Each row was made from one walk, in order. Every step used is in the known rows, and no mark comes twice. Write each row's walk.
Known rows:
j > d > q: [ -3   0  -6 -15  -8 -22   9  -8 -12   6  11  29  33 -40 -13   8 -28  19
  17  -2 -33  55  22 -13  -3   8]
j > r: [ -7   3 -19  13  -8 -31 -11   9   2  15  -3  10   0 -35  19  -2  24  13
 -14  17  -6   7 -10 -12  23  10]
r > t: [-16   8  35 -34   9  12  10  16  15 -21 -15  -1  13  -9  -8 -26  30  10
  -3  20  -6  -2 -10 -39  -9   2]
a > j > r > t: [ 18   8   1  19 -11   3 -14  15  -6 -12 -18  -2 -10  -3  -7  15  21   9
  -2   2 -17 -27 -17  -3   4  -7]
a > w: [-13  19   8  -5   3 -10 -12  -2  -3   5   5 -11 -22   6  26 -21  20   4
  -4  16  40 -32   0  19   9 -22]
j > r > q: [  3  -3  -4   4 -12 -31  -5   3  16  24   9   3 -11 -24  17 -14  22   4
 -28  23  -2  19   0 -25   3  -3]
q > r > j > d > w > a: [ 26 -39  37   2  31  14   0  -9  17 -19 -10  -2  17  33 -16  15   2 -10
  -2   6  -5  -3  26  11  -3  -4]
w > r > q > d: [-32   4 -34   1 -12  -6  10   6  -3  29  17 -10 -32 -27  15  -8 -10  -4
 -17  -8   7  22 -19  -7 -10   0]
a > j > r > q > d: [ 18   2 -17  23  -2  -5 -12   1   1  10  -4 -10 -23   3  -4  13   1   0
 -18  -3 -10 -15  -4   5  -2 -18]
w > a > j > d > q: [ 19   9 -34  10 -31  16   8   8 -17  25   7  -2  39  -3  12  26 -16  -9
  29 -16 -28   6  22  11  -9  15]
r > j: [-17  -7  24 -16  23  29   3  -8  13 -15 -21  -2   9  -4 -14 -15  11   4
  -9  10  10 -13   5 -19  -2  13]
r > q: [-18   9  10 -41  11  -8  16 -17  27  21  15  -5  -7  -4   9 -37   4  -6
 -25  19  22  25  13 -31 -26  -7]
j > d > q > r: [  5 -10   0 -14   9 -24   5 -11  -6  -1  11  26  30 -21 -19  18 -31  15
  16  -1 -32  59  30  -1  -3  -1]
d > w: [-13  16  25 -41 -16  -3  21  -6  16  -6  -6  -1  -9   3  14 -28  21   2
 -13   0  46 -19 -23 -19  13   8]
q > a > j: [-12   9 -23  22  42   9 -18 -12  -4 -18  -7 -12  -8  40 -10  -5  -5 -25
   0  -4   6 -21  -5  21   1   4]
a > j > d: [ 22   1 -13  15   3  -6 -10  -7 -13  -2  -6   9   3  -7 -11  17 -12  -2
   8  -8 -22  -8  10  13  -6  -9]
a > j > r: [ 11  12 -23  23  -8  -7 -15   6  -9   3 -12   0 -13  -9   2  18  10   5
  -4  -3  -6 -22 -10   9  11  -5]
j > r > t: [  4  -4  15   9 -13 -16  -9  26   6  -6 -11   6   3 -28   6  -5  41  16
 -12  22 -22  -1 -19 -30  14   4]
a > j: [ -6  25 -17  -6   8   9  -3  -6  -5  -3 -12  -3  -8  -1  -2   5  -4   1
   1  -6  10 -21  -3   8  -3  -5]
q > a: [-31   7 -18   8  47  -3 -10 -14   4 -13   0  -7   2  26   0 -22   1 -21
  -6   9  11   0  -1   7   6  13]
a > w > d > q: [  7   6   6 -11 -19  -2  -2   9  -8  17  23  21  -8 -10  26  -5 -12   8
  25  -8  33  -8   4  31   7  -9]
w > a > j > d > q > r: [ 24   2 -28  12 -19  15   5   5 -15  19   6  -4  38  10   7  34 -17  -9
  29 -14 -27   9  28  20 -10   8]
a > j > r > q: [ 18   8 -12  15 -11  -7 -11   0   1   8  -3  -4 -20  -1   2  10   7   0
 -14   2  -3 -15  -5   0  -4 -12]
j > d > q > a > w > r: [  0  -7 -14  16 -11 -21  -6  -1 -26  -1  19  18  13 -14 -10  14 -29   6
  23  -9 -29  38   8  11   3   4]

Which walk is each row?
[ -5 -15  -6  49  18   0 -26   1 -17 -16   6 -14 -24  37   6  -4   5 -22
   5   0   7 -28 -12  35   7  -3]
q > a > w > r > j > d
[ -6 -19  28 -14  56  17  -3 -14  22 -23 -17  -5   4  26 -19   4   2  -1
 -12  15  14  -2  20   5  -1  -5]
q > r > j
[-34  28  -3 -13 -10  13   2   7 -15 -16  10  -3  -1  11  -9  -1 -18  13
  21  -7  10  21 -16  -1   3   8]
d > q > a > w > r > t
[-24  28 -25  -7   2   7  -2  -5 -12 -11   3   6  10   8 -19  14 -29  11
  17 -12  -3  29  -6   0   9  15]
d > q > a > j > r
[-18  25  -7 -10  -2  13   0   2 -10 -23  -1   4  12  11 -26  12 -20  14
  18 -11 -10  24  -9 -10   4  13]
d > q > a > j > r > t
[-32  12 -11  -5 -27   4   8  30 -14   0  -1   2 -13 -37  12  -5  18   9
   6  -3  -3   3 -40 -21  -2  14]
w > r > t
[ 26 -34  39   4  -9  23   8  -2   7 -14 -15   5  22   4 -13  -3   7  -5
   3   0 -13 -15  10 -13  -3  15]
r > j > d > w > a
[ 13 -35  32   1  52   5  -7 -13  16 -23 -13   4  10  22 -25  12  -4  -4
  -8  14 -10   7  29  10  -3  -9]
q > r > j > d
[ 19 -33  45  -2   2  17   5  -7   9 -23 -18  10  11  -2 -20  -8   8   2
  -5   2  -7 -13   5 -16  -2   8]
r > j > d > w
[ 19 -26   9  12 -24 -25   5  -2  -5   1  14  12  -8  -5   3  -4  -1 -13
  -1  -9 -10  12 -11  -2  -4   2]
j > d > w > r > q > a
[-16  -2   1 -13  18   1  14  -8  15  -2  -8 -18 -14   5  -5 -17  -3   0
 -24 -10  18 -12 -12  -1  16  -8]
q > d > w
[  4  19 -36   5 -17  22   6   8  -9  26   0 -15  27   6  24  12   2 -15
  18  -7  -3 -17  11  11  -7  16]
w > a > j
[ -7  -4  -7  -3   4  10  18  -1  11  10  -3 -25   1  12   7  -9  -1  -8
 -16 -15  11 -13  -3   2  12   1]
q > d > w > a
[-16  -2   1 -24  29  -4  12 -19  27  22  14 -18 -14   2  -4 -30 -10  -9
 -36  10   8  25  18 -22 -22 -18]
r > q > d
[ 19 -21  11   1 -34 -27  10   0  -4   8  15  15  -7 -21   8  -4   0  -5
  -3  -7  -9  14 -10  -8  -4   2]
j > d > w > r > q
[ 17 -11  24  -6  -5  10  -5   6  -2   4  16  17  -9   7  13   4 -14   5
  24  -5  32 -14  12  38   3 -13]
a > w > d > q > r > j
[-13   7  -8  15 -18  -9  -9   7 -11  20  19 -23 -49   4  29 -12   8  -2
 -11   2  33 -22 -17  23  -1 -26]
a > w > r > q > d
[ 20   9   7  -4 -49  11  16   9   3   8  -6 -12   3  17  25   1  23  -9
   3 -11  25 -39 -19   0  12  13]
d > w > a > j > r
[ 25   0   7   0   1   5  -2   0 -13 -18  -6  11  11   4 -31  31 -22  11
  19 -12 -32  10  12   7 -13 -14]
a > j > d > q > r > t
